Each row was made from one walk, in order. Every step used is in the known rows, and no mark comes twice. Write each row's walk.
(in the rows, 128 means zero)
Known rows
lizil-pudebet-bepi-rema-gigales-bebit: [ 58 127 136 142 107 143 119 154 128 139  80 116 115 109 117 125  99 118
 112 150 143 144 110 138 112 196 205 119 120 165 122 156 107  95 180 139
  93 117 183 160 119 142 124 136 131]
pimu-vipo-bepi-rema-gigales-bebit: [ 64 110 138 140 115 156 129 188 135 134  88 122 114 109 139 143  92 129
 128 150 163 192 110 134 126 182 217 123 125 140 119 154 101 101 152 142
  80 115 180 148 147 135 123 145 147]
bepi-vipo: [136 160 145 112 135 171 111 111 141 130 128 127 109 142 151 148 131 124
 114 143 221  51 129 139 113 116 134 147 131  86 109 106 124 119 154 129
 165 132  26 139 130 117 126 104 113]
bepi-vipo-pimu-bebit: [149 163 115 138 132 146 119 113 143 122 141 111 119 112 125 107 172 129
 124 125  94 137 105 133 138 126 123 127 158  59  81 173  86 125 158 146
 130 129  65 134 121 151 133 137 150]
beral-rema-gigales-bebit-pimu: [124 105 159 137 130  64 103 199 115 139  99 135 113  88  75 132 164 135
 137 134 108  92 140 136 105 157 156 112 126 146 124 154 107  82 246 120
 105 128 153 126 141 141 122 132 139]
muba-bebit-pimu-vipo-bepi: [161 133 109 117 128 159 109 154 132 118 118 143 126 127 114 118  78 146
 154  92  47 138 114 120 149 111 123 147 149  85 106 140 128 159  88 113
 139 135 102  94 123 130 130 153 103]
pudebet-bepi-rema-beral-gigo: [154  79 122 130 125 114 130  95 144 160 171 122 140 147 145 119 120 116
 133 141 137 144 124 129 156  92 128 126 108 168 165 134 168 167  63 120
 127 135 143 142 148 119 143 113 148]
muba-bebit-gigales: [178 199 128 126 120 111 147 113 117 122 136 144 139  85 127 160 130 125
 103 158 103 176 102 130 116 155 154 105 138 147 101 144 114  96 131 125
 110 118 153 118 114 130 136 152  77]
lizil-pudebet-bepi-vipo: [118 164 140 113 119 192  82  60 149 131 108 131 114 146 125 116 103 115
 129 113 145  23 118 132 102 131 127 156 139  93 122 116 140 155 168 119
 182 148  34 146  97 133 132 105  91]
bebit-gigales-rema-beral-gigo: [128  56 130 134 129  82 127 122 135 147 166 141 142 125 158 142 140 119
 131 137 137 167 134 123 155 130 129 112 107 162 174 132 159 133  78 118
 124 132 165 152 170 112 134 106 168]
beral-gigo-zimo: [150 131  96 123 122 119 153 104 130  99 175 135 105 123 150 126 161 139
 124 137 134 101 143 112 102  99 108  83 158 147 171 114 174 119  25 130
 121 125 159 157 133 126 143 122 143]
lizil-pudebet-bepi-vipo-pimu-bebit-gigales-rema: [ 76 141 136 147 137 129  76 108 143 155  89 155 139  97 134 106 174 106
 150 148 111 149 123 117 118 194 124 122 155  97 108 158  95 101 202 132
 132 143  93 173 135 157 129 141 146]
rezifo-gigo-beral-rema-gigales: [ 84  31 161 144 135  87 175 179 132 108 115 145 158 118 132 146 142 126
 147 131 198 238 143 117 146 147 166 128 100 162 178 135 138 109 153 132
  84 114 182 146 145 111 141 117 158]
rema-beral-gigo-rezifo: [137  75 144 122 134 119 157 163 112 121 138 127 121 133 165 156  87 155
 126 120 117  82 129 129 119  81 174 111 112 164 153  90 159 174 116 119
 139 122 157 128 160 109 146  98 159]
gigo-beral-rema-bepi-vipo-pimu: [137  74 140 136 136 103 104 124 139 161 154 133 132 154 132 114 160 135
 181 131 110 173 138 110 156 132 117 145 138  77 115 126 141 143 194 128
 110 136  25 115 125 123 132 134 143]
pimu-vipo-bepi-rema-gigales-bebit-muba: [108 119 150 139 130 121 106 187 127 135  84 122 102 141 109 134 131 126
 152 123 142 124 130 139 141 222 195 115 172 114 111 140  87 103 151 116
 110 130 186 111 173 145 123 152 139]
ganun-gigo: [136 120 135 116 127 135 130 140 124 116 156 112 107 178 119 133 157 133
 112 119 136 114 153 134 118  76 117  97  97 143  97  88 134 132  24 106
 122 131  89 121 114  84 132  99 134]
muba-bebit-gigales-rema-bepi: [ 94 143 126 129 133 129 130 160 119 162 143 148 136 125 141 150 121 126
 156 188  95 128 112  99 124 182 158 111 141 128 125 145 136 123 194 133
 119 130 154 115 124 145 132 148  88]
zimo-gigo-lizen: [176 166 111 126 142 152 164 133 113  79 143 132 107 129  93 170 133 128
 102 124 187 139 139 135  98  59  59 124 114 160 123  68 138 158 117 141
 139 126 146 112 123 106 111 131 114]
rezifo-gigo-beral: [142 130  81 115 124 109 113 114 112  51 134 110 129 148 123 128  93 138
  85  93 141 164 125 131 161 117  73 121 126 137 135 103 152 163  62 143
 140 121 186 120 163 105 114 143 146]
muba-bebit-pimu-vipo: [149 157 160 113 119 163  46 155 151  98  99 140 117  83 119 137 168 136
 108 111 117  87 102 142 130 103 100 145 147  60  94 144 106 145 158 130
 153 125 110  92 135 126 123 105 119]
beral-gigo-lizen: [185 134 108 122 142 147 182 146 116 100 148 128 124 145 105 163 183 124
 102 117 172 158 135 136 106  77  76 128 104 155 145  95 138 134 111 136
 137 126 153 141 127 101 106 132 126]
bepi-rema: [150 164 127 132 146 150 140 124 129 163 110 115 130 141 144 110 136 105
 106 196 222 108 132 150 133 104 122 140 116 129  86 118 113 103 127 138
 127 124  56 141 111 132 130 140 114]
rema-beral-gigo: [158  73 123 125 121  96 144 113 129 132 182 123 134 136 151 139 116 127
 112 118 126 139 128 132 158  92 125 119 101 161 170 127 170 149  45 119
 132 127 161 135 151 106 136  96 152]
ganun-gigo-lizen-fofa: [193  89  85 122 147 158 189 137 122  85 101 125 137 201  77 174 133 120
  92 123  85 126 155 144 103  86  79 155 124 133 125 101 123 148  81 127
 122 111  96 158  93 122 112 120 117]
rema-bepi-pudebet-lizil: [139 181 139 115 109 144  67  51 113 179 146 119 103 140 166  92 135 139
 127 141 138  39 130 122 122  91 110 173 124 153 132  88 115  92 132 134
 176 124 161 109  89 143 103 124  77]
pudebet-bepi: [141 185 131 119 118 176  89  91 108 161 115 122 124 139  98 112  59 131
 118 107  93  52 111 121 107  76 113 131 140 145 129 129 153 178  82 127
 157 131 121 101  74 141 150 137  66]
lizil-pudebet-bepi-rema-beral: [101 105 125 129 121 142 126  94 133 123 117 116 150 130 127 110  71 113
  89 143  92 112 116 129 144 149 110 164 101 146 137 143 146 180 111 130
 123 129 129 105 115 145 143 127 136]
vipo-pimu-bebit-gigales-rema-bepi-pudebet: [105 188  90 130 135 124 121  75 132 187 100 129 141 136 122 136 130 123
 157 172  70 103 127 118 116 164 128 143 125 106 129 136 112  92 149 140
 139 148  91 155 115 153 122 151 112]
gigo-beral: [130 143 103 113 128 137 156 134 105  68 118 109 154 114 132 119  83 138
  63  77 136 152 124 128 142 111  72 124 118 122 132 117 143 157  75 140
 132 108 153  93 143 110 116 134 139]
beral-gigo: [180 119 123 125 127 112 134 113 124 154 170 124 121 146 143 126 141 122
 128 126 165 113 134 140 143  67 129 106 116 154 146 111 157 115  53 119
 147 130 120 159 130 102 131 103 123]
pudebet-bepi-rema-gigales-bebit-muba: [110 137 153 140 128 112  98 169 118 154  84 114  99 143  90 130 133 122
 141 131 139  85 129 139 124 216 189 105 175 140 116 144  92 106 165 118
 113 130 191 108 157 152 128 152 122]
lizil-pudebet: [125 154 121 121 116 141 139  90 111  90  97 121 131 126 118  93  97 108
  73 109  98  49 129 153 131 150 100 146 101 126 104 108 131  92 122 117
 164 130  89 153  70 122 116 100  98]
zimo-gigo: [171 166 127 129 126 119 112  96 122 124 160 132  95 123 129 137  77 130
 124 136 188  81 139 138 130  42 108 100 129 162 114  73 157 151  63 127
 155 129 115 112 125 111 137 101 106]
vipo-pimu-bebit-gigales-rema-bepi: [ 93 133 128 138 141 121 131 159 122 165 147 146 135 121 139 137 135 129
 176 177  70 138 123  96 130 175 149 112 142 114 117 149 125 126 206 136
 109 135 137 125 122 154 134 159 113]
ganun-gigo-beral-rema-bepi-vipo: [ 95  96 143 115 135 152 158 125 163 135 173 129 137 164 162 145 159 125
 173 143 188 130 133 117 122 137 153 135 120  94 145 114 146 164 189 119
 135 143  59 126 149 110 129 103 141]
rezifo-gigo-ganun: [131 152 103 123 110  90 110  90 116  57 171 116  94 145 203 129  97 142
 151 126 198 114 129 135 132  94  51 117  98 148  79 139 132 110 137 148
 155 136  77 163 112  81 107 107 100]

Write each row's walk
[ 55  91 156 145 114 114 152 192 121 142 109 120 127 103 133 145 120 126
 121 142 178 191 115 137 118 184 214 111 114 164 146 163 114  78 167 140
  82 107 197 147 138 132 128 120 153]
beral-rema-gigales-bebit
[119 136 103 116 122 133 140 123 129  74 165 125  97 147 130 132 176 147
 115 131 114 101 156 107  83 110 103  74 145 137 137  99 157 131   8 122
 103 126 140 132 123 112 145 122 153]
ganun-gigo-zimo
[ 90  59 139 132 135 100 195 144 140 119 157 118 179 141 151 103 168 117
 130  99 186 244 142 137 144 109 109 121  95 143 155 128 147 146  85 118
 105 120 122 120 149 100 129 106 183]
ganun-gigo-beral-rema
[166 159 139 139 143 110 102 133 131 129 122 113 105 142  97 108 193 124
 144 111  95  76 130 140 144 182 129 118 195  64  83 151  74 116 160 119
 144 140 108 101 154 156 130 146 140]
bepi-vipo-pimu-bebit-muba
[133 165 112 138 122 157 106  85 147 122 129 113 123 114 111  87 159 122
 132 107  52 118 101 130 131 137 117 135 163  66  87 176  92 141 164 138
 140 136  70 142 102 157 134 136 140]
lizil-pudebet-bepi-vipo-pimu-bebit
[136 171 131 119 106 139  33  62 124 167 119 125 100 125 153  75 127 144
 137 107 111  66 128 129 126 104 112 179 136 135 124 101  97  93 127 125
 171 130 161 114 114 146  96 136 104]
gigales-bebit-pimu-vipo-bepi-pudebet-lizil
[124 155 139 110 133 174 128 122 144 137 154 131 110 153 153 159 117 131
 146 160 175  47 125 120 113 131 156 143 134  88 121 111 140 141 197 130
 158 140  48 124 123 124 130 113  96]
rema-bepi-vipo
[ 90 139 135 128 140 130 133 162 114 163 141 150 135 130 147 150 111 127
 164 180 111 110 128 100 120 167 152 115 131 132 132 127 141 124 194 133
 120 134 143 124 121 142 132 148  93]
bebit-gigales-rema-bepi
[157 160 134 138 133 120  86 104 134 129 109 114 108 143  84  89 179 118
 150  91  55  60 123 137 139 197 122 123 197  70  92 156  82 132 168 112
 153 148 108 109 135 165 131 143 131]
lizil-pudebet-bepi-vipo-pimu-bebit-muba
[142 144  98 120 125 120 140 106 119  68 143 119 135 108 131 121  65 139
  90  80 160 160 131 127 147  72  69 102 126 144 134  88 161 187  59 136
 136 115 161  90 160 103 119 121 149]
zimo-gigo-beral
[ 98  85 138 133 136 104 198 142 129 123 141 122 186 119 153 101 141 114
 116 105 196 226 131 139 148 118 106 139 103 134 161 140 145 136 116 131
 117 113 128 116 140 118 128 117 165]
gigo-beral-rema
[ 85  53 185 146 138 104 186 189 126 148 110 149 155 108 134 149 143 121
 146 151 204 192 145 122 129 133 187 131  94 159 164 141 131  86 168 127
  88 112 143 144 115 119 149 108 135]
beral-rema-gigales
[135 129 151 131 126  77  87 197 106 126  91 133  98  87  71 138 146 142
 119 131  87  62 139 134 102 150 150 106 132 144 114 148 105  83 235 123
 112 125 155 118 138 138 119 136 127]
rema-gigales-bebit-pimu
[120 112 106 111 125 131 151 137 121  63 139 105 143 148 126 121 123 141
  79  70 123 179 139 124 139  98  76 100 103 131 123 101 144 173  34 121
 115 117 144  98 153  83 117 119 168]
ganun-gigo-beral
[160 118 144 133 130 130  46  92 131 176 127 132 105 155 107 107 136 136
 162 124  97 105 133 115 135 105 109 147 150  82  97 122 134 143 150 126
 133 139   4 122  96 128 142 133 115]
pudebet-bepi-vipo-pimu
[196 172 127 120 128  85  82 153 112 128 119 128 111  98  64 122 174 137
 106 139  60  49 116 134 119 123 100 118 151 114  85 158 110 102 191 118
 145 124 103  90 122 139 122 132  91]
muba-bebit-pimu
[160 129 117 117 136 157 115 157 127 119 112 146 127 131 117 117  65 146
 160  87  59 122 131 121 146  95 116 148 140  88 111 121 134 159  88 112
 141 139  95 102 119 127 131 154 107]
bebit-pimu-vipo-bepi
[ 93  98 129 125 133 123 205 155 125 139 174 126 168 142 148 126 108 129
 160 137 122 170 122 110 142 136 141 130 114 137 163 136 165 164 169 131
 114 125 151  98 121 131 135 133 120]
gigo-beral-rema-bepi
[ 75 115 126 142 118 135 147 185 121 145  95 117 113 118 127 142  86 127
 123 158 153 177 116 133 123 185 216 115 121 161 120 154 104  88 151 141
  77 113 177 150 140 137 124 152 137]
vipo-bepi-rema-gigales-bebit
[128 150 137 122 110 121  82  38 129 173 166 122 121 130 174  81 136 135
 146 128 160 100 133 119 132  85 101 166 123 163 153  83 128 119 137 132
 166 127 178 106 115 139 104 115 106]
zimo-gigo-beral-rema-bepi-pudebet-lizil
[168 185 135 140 134 114 142 104 135 120 141 144 135  80 132 140 154 125
 139 143  94 182 121 129 118 147 144 109 147 105  98 150  93 108 179 132
 104 136 109 144 122 145 140 165 125]
bepi-vipo-pimu-bebit-gigales
[110  85 134 139 134  92 183 121 138 122 160 127 173 115 154 104 129 116
 134 107 214 228 135 137 151  91 103 124 112 152 163 121 157 158 103 127
 120 120 135 116 153 114 132 106 169]
zimo-gigo-beral-rema
[128 105 124 123 128 152 115 180 130 117 100 149 122 120 114 128  62 149
 167  91  59 150 127 117 141 126 153 142 137 100 121 136 125 149 112 115
 118 135 135 115 133 128 130 155 121]
rema-gigales-bebit-pimu-vipo-bepi
[105 142  97 126 127 135 127  99 146 166  69 135 145 131 114 129  92 130
 164 116  94 137 133 133 123 139 151 166 112 109 150 133 117 100 101 121
 134 146  97 154 128 134 121 142 126]
beral-rema-gigales-bebit-pimu-vipo-bepi-pudebet
[121 105  89 127 113 121 141  70 146  96 163 135 126 124 143 107 143 128
 126 135  89 110 135 106 109 137 106 104 150 157 187 129 183 157  43 126
 114 134 174 157 133 140 149 124 158]
lizil-pudebet-bepi-rema-beral-gigo-zimo
[122 176 124 120 107 174  89  60 114 134  96 124 133 138  91  85  62 116
 108  88  51  34 112 129 109 114 103 143 127 143 128 126 154 164 103 117
 170 140 110 129  54 143 140 122  67]
lizil-pudebet-bepi
[169 158 134 140 141  99 109 140 117 131 120 109 111 138  89 102 182 125
 136 105  75  86 127 139 149 173 121 110 191  80  83 153  77 114 133 119
 136 134 133  93 143 157 130 152 135]
vipo-pimu-bebit-muba
[162 214 129 133 132 128 172 114 123 106 135 139 143  70 137 146 124 123
 108 140 106 160 116 136 108 137 144 101 134 133 107 149  97 107 146 133
 113 127 163 138 117 146 139 162 110]
pimu-bebit-gigales
[152 134 116 115 142 163 181 165 115  76 140 119 115 164  86 169 192 131
  93 112 154 163 149 132  89  85  70 121  93 148 111  78 122 146  90 127
 119 127 132 116 115  86 107 129 132]
ganun-gigo-lizen
[134 205  88 111 128 147 147  69 120 171 109 114 133 157 121 148  83 129
 129 158  99  40 128 128 110 120 124 152 105 125 140 107 139 105 105 136
 159 142  87 135  92 135 122 132  77]
rema-bepi-pudebet
[144 170 132 116 109 161  49  46 124 167 124 126 108 138 171  78 115 140
 131 109 137  78 128 125 133  81 106 188 130 130 126  88 106 101  85 128
 180 126 142 116  98 139 103 130  92]
pimu-vipo-bepi-pudebet-lizil
[129  52 127 141 130  82 109 109 156 150 173 141 138 121 159 133 172 119
 154 136 117 190 128 118 160 143 131 115 126 129 162 151 141 138 119 123
 118 140 135 162 182 123 135 108 192]
bepi-vipo-pimu-bebit-gigales-rema-beral-gigo
[120  81 157 141 146 133 143 186 140 145  78 154 132 113 118 140 123 128
 166 166 161 165 146 114 136 130 179 141 115 134 122 131 111 107 178 124
  87 127 110 143 128 128 142 147 126]
bebit-pimu-vipo-bepi-rema-gigales
[124  72 123 138 127  90 137 120 143 139 169 136 142 114 160 135 148 118
 129 133 119 178 124 124 153 136 131 108 116 152 168 153 145 139  84 124
 122 132 179 155 176 124 134 109 178]
pimu-bebit-gigales-rema-beral-gigo
[ 73  94 134 136 133 109 132 147 125 107 122 138 152  87 149 148 110 123
  90 143  99 164 118 116 142 190 118 132 116 127 142 162 120 142 129 140
 111 120 182 111 164 145 136 129 171]
pimu-bebit-gigales-rema-beral
[ 47  83 146 142 112 112 160 193 122 122 106 117 137  99 134 142 113 129
 112 122 169 215 114 135 124 188 203 110 115 162 155 162 117  96 163 143
  75 103 214 141 155 128 122 126 166]
gigo-beral-rema-gigales-bebit
[123 152 166 117 118 163  39 171 146  99  91 136 108  83 128 138 141 138
 113 102 134  77 114 149 119 113 116 140 138  72 100 134 105 140 171 134
 146 129 130 106 143 125 116 108 137]
gigales-bebit-pimu-vipo
[113 173  99 121 131 129 165  74 132 189 120 119 155 157 133 137 112 120
 151 164 123  88 132 132 116 125 133 159  97 128 156 120 141 103 122 133
 150 144  87 143  96 138 126 126  95]
beral-rema-bepi-pudebet
[199 111  84 124 149 163 191 136 112  90  86 129 144 180  82 172 104 118
  82 127  97 106 145 148 108  96  77 170 134 126 130 112 121 137 114 140
 134 103 104 154  85 141 111 130 100]
gigo-lizen-fofa
[ 69  20 172 141 135  97 194 188 135 116 119 142 166 116 132 144 160 127
 144 121 188 246 148 113 136 138 170 117  88 161 170 133 135 116 138 122
  72 112 163 136 142 101 143 106 169]
ganun-gigo-beral-rema-gigales
